What can hang from each mark
gefa: nosu
gezo: pazuga
bome: nosu
pazuga: gezo masip
feni: nosu
nosu: bome feni gefa pazuga refop
refop: nosu
masip: pazuga
loru: nosu

Each row was made from one small tree. The marks that hang from a mark follow it in brackets, in alphabetical order. Every link used is in the known rows. Write each row's tree.
Known rows
nosu{bome gefa pazuga{masip}}: [-3.17  0.42 -2.40 -3.02 -0.16 -1.10  1.46  3.47 -0.39  2.58  1.48  0.74
 -0.74 -1.69 -0.84 -1.26 -0.45  1.61  2.05  5.04 -4.04 -0.07 -0.95]
bome{nosu}: [ 1.17  0.21 -0.75  0.71 -0.47 -0.05  0.41  1.06 -2.21  0.63 -0.14 -0.40
  0.41  1.99 -1.34 -1.63 -0.30 -0.66  0.98 -0.76 -1.94 -1.69  0.63]
nosu{bome feni pazuga refop}: [-0.22 -1.80 -1.42 -2.17 -0.04 -1.63  2.97  2.12  1.15 -1.49  2.32  0.49
 -2.57 -1.37 -0.93 -3.22 -0.44  0.75  2.15  3.07 -3.31 -1.18  0.60]
loru{nosu{bome feni gefa}}: [-0.17 -0.49 -0.79 -0.48 -0.79 -1.85  1.34  2.27  0.36 -0.88  1.90 -0.61
 -3.52 -1.25  0.66 -3.18  0.78  0.90  1.55  1.84 -3.85 -1.77 -0.85]
feni{nosu{pazuga refop}}: [ 0.17 -2.16 -2.47 -2.12  0.20 -0.67  2.53  2.52 -0.21  0.84  0.54  0.09
 -2.07 -1.14 -1.41 -4.06 -0.58 -0.87  0.82  4.23 -4.36 -1.12  0.37]
gefa{nosu{bome pazuga}}: [-0.45 -0.74 -1.62 -0.52 -0.12 -0.86  1.73  2.19  0.79 -0.27  2.00  1.05
 -1.00 -0.53 -0.28 -1.95 -1.50  1.40  2.09  0.89 -0.09 -0.88  0.93]
loru{nosu{bome feni gefa refop}}: [-0.27 -1.55 -0.22 -1.81 -0.52 -1.84  2.06  2.23  1.24 -0.27  1.78 -0.84
 -4.56 -1.37 -0.26 -3.97  0.79  0.60  2.15  4.50 -6.14 -1.83 -0.58]
bome{nosu{feni pazuga refop}}: [ 1.13 -2.85 -0.81 -1.04  0.02 -1.63  3.24  2.11 -0.29 -0.48  0.18 -0.64
 -1.06 -0.30 -2.38 -3.15 -0.37 -1.88  1.74  2.49 -3.62 -1.89  1.28]
bome{nosu{gefa refop}}: [ 0.80 -0.59  0.44 -2.20  0.01 -0.34  0.92  2.51 -0.75  2.69 -0.99 -1.12
 -1.44  1.86 -2.45 -2.57  0.24 -1.04  2.31  3.57 -5.85 -1.28  0.58]
refop{nosu}: [ 1.29 -0.15 -1.07  0.44 -0.28 -0.13  0.04  0.17  0.13 -0.14  0.33  0.47
 -1.20  1.91 -0.30 -1.48 -0.57  1.09  1.55  0.63  1.07 -1.54  1.51]
nosu{feni pazuga{gezo}}: [ 0.73 -0.78  0.71  1.09 -0.70 -1.24  1.13  2.03 -0.35 -0.47  0.49  0.31
 -0.31 -1.69 -0.82 -0.97 -0.68 -0.95  1.39  0.64  0.58 -1.15  0.84]
gefa{nosu{bome feni}}: [ 2.17 -0.51  0.20  1.02 -0.57 -1.30  0.69 -0.45  1.90 -1.46  1.96  0.57
 -2.76  0.25  1.00 -1.60 -0.88  1.92  2.41 -0.81  1.29 -1.97  2.00]
feni{nosu{pazuga}}: [ 0.12 -1.27 -3.07 -0.50 -0.17 -0.71  1.81  2.51 -0.95  0.25  0.72  0.28
 -0.96 -0.68 -0.59 -3.18 -0.59 -1.04  0.20  1.61 -2.09 -0.95  0.18]
nosu{bome refop}: [-0.07  0.31 -0.66 -2.02 -0.25 -0.02  0.83  1.20 -0.02  0.13  1.92  0.49
 -2.10  0.49 -0.75 -2.55 -0.46  2.22  1.91  2.45 -3.83 -1.24  0.16]
gezo{pazuga}: [ 2.38  0.76 -0.52  0.84  0.56 -0.39 -0.54  0.18 -1.03  1.24  0.13  0.54
  0.51  0.38 -1.23 -1.38 -0.01  0.94 -0.52  1.41  0.62 -0.01  0.34]
masip{pazuga{gezo}}: [ 1.91 -0.16  1.23  1.84  0.16 -0.03 -0.75  0.86 -1.77  1.30  1.03  0.56
  1.20  0.03  0.04  0.36 -0.45  0.73  0.16 -0.69 -0.30 -1.46  1.31]
gefa{nosu{bome feni pazuga{gezo}}}: [ 0.70 -1.32  0.73  0.95 -0.44 -1.51  2.14  1.60  1.41 -1.13  2.09  0.85
 -1.49 -1.63  0.22 -0.61 -1.87  0.84  2.28  0.98 -0.05 -1.88  1.99]
refop{nosu{bome pazuga}}: [-0.96 -0.83 -3.24 -1.18  0.16 -0.85  2.66  2.05  0.21 -1.27  2.16  1.09
 -1.31  0.18 -0.23 -1.95 -1.28  1.90  1.77  1.99 -1.44 -1.18  1.08]
loru{nosu{bome feni pazuga refop}}: [-0.98 -2.93 -2.06 -1.47 -0.21 -2.09  4.17  2.67  0.55 -1.93  2.72 -0.20
 -3.04 -2.89 -0.65 -4.54 -0.18  0.51  1.20  4.40 -4.95 -2.03 -0.49]
gefa{nosu}: [ 2.16 -0.14  0.47  1.22 -0.41 -0.15 -0.80  0.31  0.70  1.05  0.28  0.33
 -1.04  1.21 -0.32 -1.48 -0.80  0.68  1.78 -0.72  2.59 -1.31  1.61]
nosu{bome feni gefa pazuga refop}: [-0.61 -1.38 -0.93 -3.38  0.18 -1.94  2.59  3.72  1.78  0.11  1.50  0.13
 -3.45 -1.44 -1.25 -3.29  0.21  0.19  2.95  4.49 -4.86 -0.58  0.12]
feni{nosu}: [ 1.45 -0.03 -1.92  0.14 -0.51 -0.06  0.20  0.65 -1.07  0.56  0.36  0.09
 -1.76  0.75  0.05 -2.74 -0.32  0.03  0.20  0.56 -1.34 -1.54  0.41]
loru{nosu{feni gefa refop}}: [ 1.18 -1.98  0.62 -1.14 -0.47 -1.70  1.15  2.08  1.12  0.90  0.22 -1.29
 -3.95 -1.38 -0.90 -4.05  1.23 -0.98  1.80  4.28 -3.97 -1.73 -0.43]
masip{pazuga}: [ 2.17 -0.55 -0.82  1.20  0.36 -0.43 -0.72  0.69 -1.38  0.69  1.27  0.57
  0.47  0.52 -0.01 -1.14  0.21  0.96  0.20 -1.49 -0.16 -0.98  0.86]
loru{nosu{bome gefa pazuga}}: [-2.57 -0.59 -2.54 -1.71 -0.18 -1.37  2.54  4.91 -0.79  0.48  1.94 -0.02
 -1.85 -1.87 -0.59 -3.37  0.20  0.40  1.15  3.55 -5.37 -0.60 -1.80]

Which tree is each row?
[-0.07 -0.78 -2.12 -0.48 -0.38 -1.73  2.22  2.15  0.23 -1.97  2.37  0.68
 -1.57 -1.27 -0.03 -2.40 -0.41  0.76  1.50  0.31 -1.09 -0.95  0.30] => nosu{bome feni pazuga}
[-1.42  0.48 -1.27 -1.05 -0.66 -0.86  0.88  2.95 -0.76  0.65  1.75 -0.27
 -2.32 -0.50  0.09 -2.90  0.45  1.19  1.22  2.46 -4.63 -1.18 -1.55] => loru{nosu{bome gefa}}
[ 0.98 -0.71 -0.71 -2.74 -0.09 -0.35  0.61  2.17  0.34  2.61 -0.44 -0.59
 -3.56  0.45 -1.03 -3.58  0.35 -0.38  1.54  4.84 -5.35 -1.16  0.35] => feni{nosu{gefa refop}}
[-0.85 -0.21  0.38 -1.06 -0.48 -1.59  1.83  3.67  0.40 -0.06  1.36  0.37
 -1.80 -1.59 -0.39 -0.98 -0.44  0.14  2.41  2.65 -2.97 -0.71  0.28] => nosu{bome feni gefa pazuga{gezo}}
[ 2.26 -1.55  0.84 -0.66 -0.22 -1.28  1.34 -0.28  2.74 -0.84  1.96  0.37
 -3.82 -0.11  0.13 -2.52 -0.97  1.81  2.97  2.05 -0.81 -2.31  2.30] => gefa{nosu{bome feni refop}}
[-1.59 -1.11 -2.40 -0.60 -0.20 -0.72  2.20  2.01 -2.41  2.39  0.11 -0.02
  1.74 -0.54 -2.03 -1.11 -1.00 -0.41  0.83  2.88 -2.84 -1.41  0.27] => bome{nosu{pazuga{masip}}}
[-0.45 -1.68  0.22  0.80 -0.75 -1.36  2.49  1.27 -1.79  1.23  0.04 -0.29
  1.18 -1.81 -1.47  0.15 -1.36 -1.26  1.24  3.37 -2.34 -2.43  1.37] => bome{nosu{feni pazuga{gezo masip}}}
[-0.28 -1.98 -1.56 -0.32 -0.34 -2.00  2.28  0.51  1.81  0.12  2.18  1.01
 -1.54 -2.45  0.32 -1.16 -1.54  1.95  2.34  2.92  0.29 -1.71  1.54] => gefa{nosu{bome feni pazuga{masip}}}
[-0.25 -1.05  0.18 -1.61 -0.24 -0.63  0.71  2.95 -0.02  2.42  0.05 -1.15
 -2.83 -0.78 -1.56 -3.78  0.90 -0.43  1.60  4.82 -5.01 -1.14 -1.06] => loru{nosu{gefa refop}}
[ 0.91 -1.88 -1.32 -0.83  0.04 -2.07  1.80  2.54  1.85 -0.29 -0.11  0.04
 -2.59 -0.25 -0.79 -2.28  0.15 -0.92  2.63  2.61 -0.28 -0.98  1.49] => refop{nosu{feni gefa pazuga}}
[-1.04 -2.69 -1.63 -1.11  0.00 -0.95  2.55  3.37 -0.59  0.61  1.06 -0.44
 -1.29 -2.05 -1.91 -4.30 -0.11 -0.57  0.63  4.24 -3.84 -1.19 -0.97] => loru{nosu{pazuga refop}}
[-0.47 -0.61 -1.40 -1.37 -0.01 -0.95  1.76  4.32 -1.70  1.98 -0.69 -0.58
  0.26  0.83 -2.29 -2.21 -0.01 -1.92  1.75  1.85 -4.00 -0.59  0.00] => bome{nosu{gefa pazuga}}
[ 0.30 -0.81 -1.46  0.95 -0.91 -1.55  1.77  0.77 -0.24 -2.33  2.71 -0.15
 -2.74 -1.42  0.94 -3.11  0.18  1.48  0.57  0.31 -2.21 -2.28 -0.37] => loru{nosu{bome feni}}
[-0.35 -0.91 -2.56 -1.79 -0.05 -0.97  1.50  3.97 -0.45  1.92 -0.16 -0.10
 -1.85 -0.72 -0.82 -3.18  0.09 -1.45  0.98  3.13 -3.61 -0.45 -0.27] => feni{nosu{gefa pazuga}}
[ 0.80 -2.36 -0.33 -2.18  0.13 -1.87  3.06  3.67  0.40  1.13 -0.57 -1.00
 -1.91 -0.35 -2.69 -3.19  0.37 -2.46  2.54  4.05 -5.36 -1.28  0.83] => bome{nosu{feni gefa pazuga refop}}
[ 0.59 -0.97  1.18  1.17 -0.22 -0.33  0.85  2.32  0.23  1.40  0.21  0.51
  0.29 -0.79 -1.05 -0.46 -1.78 -0.07  1.73  1.01  1.30 -1.10  1.54] => gefa{nosu{pazuga{gezo}}}
[-1.57 -1.30 -2.77 -4.40  0.32 -1.06  3.11  4.19  0.43  1.34  1.33  0.20
 -3.58 -1.01 -1.03 -4.08 -0.41  0.19  1.89  6.28 -7.96 -0.81 -0.10] => feni{nosu{bome gefa pazuga refop}}
[ 0.62 -1.47  0.61 -0.03 -0.26 -1.60  1.73  2.78  1.35  0.21 -0.27  0.07
 -2.05 -0.80 -0.78 -0.73 -0.54 -1.09  2.71  3.44 -0.57 -1.35  1.92] => refop{nosu{feni gefa pazuga{gezo}}}
[ 2.11 -3.25  0.28 -0.54  0.21 -1.74  2.09  1.43  2.63  0.20  0.40  0.09
 -2.45 -1.30 -1.36 -3.11 -0.75 -0.67  2.63  2.60  0.62 -1.48  1.98] => gefa{nosu{feni pazuga refop}}
[ 1.02 -0.59  0.24 -1.29  0.05 -0.22  0.88  0.53  1.69  0.52  1.88  0.56
 -2.69  0.57 -0.46 -2.26 -1.26  2.42  2.54  2.37 -1.86 -1.70  1.55] => gefa{nosu{bome refop}}
[ 2.02 -2.26 -0.27  1.15 -0.21 -1.77  1.39  1.31  1.86 -0.58  0.60  0.37
 -1.49 -0.94 -0.46 -2.14 -0.70 -0.52  1.94 -0.19  2.68 -1.26  1.82] => gefa{nosu{feni pazuga}}
[-2.51 -0.81  1.08 -3.03 -0.07 -0.52  1.21  3.57 -0.07  4.90 -0.34  0.02
 -0.36 -2.41 -2.54 -0.60 -0.88 -0.18  2.53  8.15 -4.77 -0.48  0.02] => nosu{gefa pazuga{gezo masip} refop}
[-0.29 -1.81 -1.87 -3.37  0.37 -0.93  2.22  4.11  0.32  2.50 -0.20 -0.34
 -2.94 -0.93 -1.75 -4.09  0.02 -1.39  1.55  5.90 -6.14 -0.61 -0.03] => feni{nosu{gefa pazuga refop}}
[ 3.40 -1.93  1.58  0.32 -0.21 -1.15  0.38 -0.48  2.69  0.28  0.44 -0.14
 -3.17  0.04 -0.65 -2.47 -0.39  0.22  2.70  1.52  1.38 -1.98  2.47] => gefa{nosu{feni refop}}
[-1.53 -1.21 -0.82 -0.13 -0.23 -0.46  1.66  1.43 -0.51  1.99  0.46  0.79
  0.51 -1.39 -0.99  0.55 -1.97  1.04  1.55  5.28 -0.32 -1.66  1.63] => refop{nosu{pazuga{gezo masip}}}
[ 0.44 -1.98  1.79 -0.27  0.17 -0.27  1.49  2.37  1.05  1.95  0.31  0.37
 -0.75 -1.18 -1.93 -1.34 -1.87 -0.23  2.43  4.17 -0.91 -1.33  1.93] => gefa{nosu{pazuga{gezo} refop}}
[-0.19 -1.97 -1.38 -1.69  0.28 -0.60  2.79  3.00 -1.42  1.07  0.08 -0.48
 -0.05  0.43 -2.95 -3.01 -0.73 -1.19  1.51  3.17 -4.59 -1.30  0.58] => bome{nosu{pazuga refop}}
[ 2.39 -1.62  0.41 -0.33 -0.35 -1.04  1.66  0.33 -0.32 -0.21 -0.05 -0.86
 -1.67  0.93 -1.64 -2.72  0.02 -1.05  1.81  1.47 -3.18 -2.44  1.60] => bome{nosu{feni refop}}
[-2.43 -0.88 -3.43 -1.83  0.01 -1.01  2.61  1.25  0.08  0.55  2.23  1.29
 -0.74 -0.99 -0.24 -0.97 -1.73  2.66  1.83  4.74 -1.83 -1.62  0.93] => refop{nosu{bome pazuga{masip}}}
[-1.70 -0.92 -2.03 -0.88 -0.09 -0.96  1.82  1.29  0.76  1.79  2.15  1.18
 -0.43 -1.58 -0.27 -0.97 -1.91  2.47  2.09  3.38 -0.41 -1.11  0.86] => gefa{nosu{bome pazuga{masip}}}
[-2.28 -0.40  0.13 -1.15 -0.38 -0.68  1.89  3.60 -2.25  4.43 -0.87 -0.42
  1.43 -1.02 -2.30  0.27 -1.11 -1.04  1.78  5.26 -5.02 -1.15  0.25] => bome{nosu{gefa pazuga{gezo masip}}}
[-0.17  0.84 -2.12 -2.15 -0.42 -0.44  0.67  2.22 -0.42  0.85  1.16  0.18
 -3.24  0.53  0.57 -2.71 -0.15  1.06  1.19  2.50 -5.23 -1.14 -0.01] => feni{nosu{bome gefa}}
[-1.96 -0.82 -1.82 -1.88 -0.04 -1.08  1.79  3.36 -1.72  3.87 -0.71 -0.43
  0.87 -0.49 -2.28 -1.19 -0.36 -1.06  1.72  4.63 -4.57 -0.78 -0.21] => bome{nosu{gefa pazuga{masip}}}
[ 0.93 -2.28 -0.23 -1.10  0.28 -0.72  1.65  2.26  1.57  1.60  0.34  0.27
 -1.32 -0.61 -1.93 -2.89 -1.17 -0.10  2.35  3.14 -0.21 -0.87  1.40] => gefa{nosu{pazuga refop}}
[-0.87 -1.97 -0.57 -3.10 -0.04 -1.94  1.69  2.55  1.61  3.02  0.03 -0.27
 -2.10 -2.52 -1.90 -2.26  0.30 -0.58  2.68  6.78 -3.51 -0.61  0.30] => nosu{feni gefa pazuga{masip} refop}
[-1.94  0.59 -2.00 -2.52  0.02 -0.98  1.47  4.36 -0.20  1.00  1.43  0.54
 -1.33 -0.26 -0.95 -2.26 -0.08  0.77  1.99  2.35 -3.88  0.18 -0.85] => nosu{bome gefa pazuga}
[-0.58 -1.01 -0.58 -3.18  0.29 -0.84  1.24  4.30  0.54  2.62 -0.33 -0.13
 -1.71 -0.57 -2.61 -3.16  0.29 -0.93  2.41  4.59 -3.88  0.25 -0.46] => nosu{gefa pazuga refop}
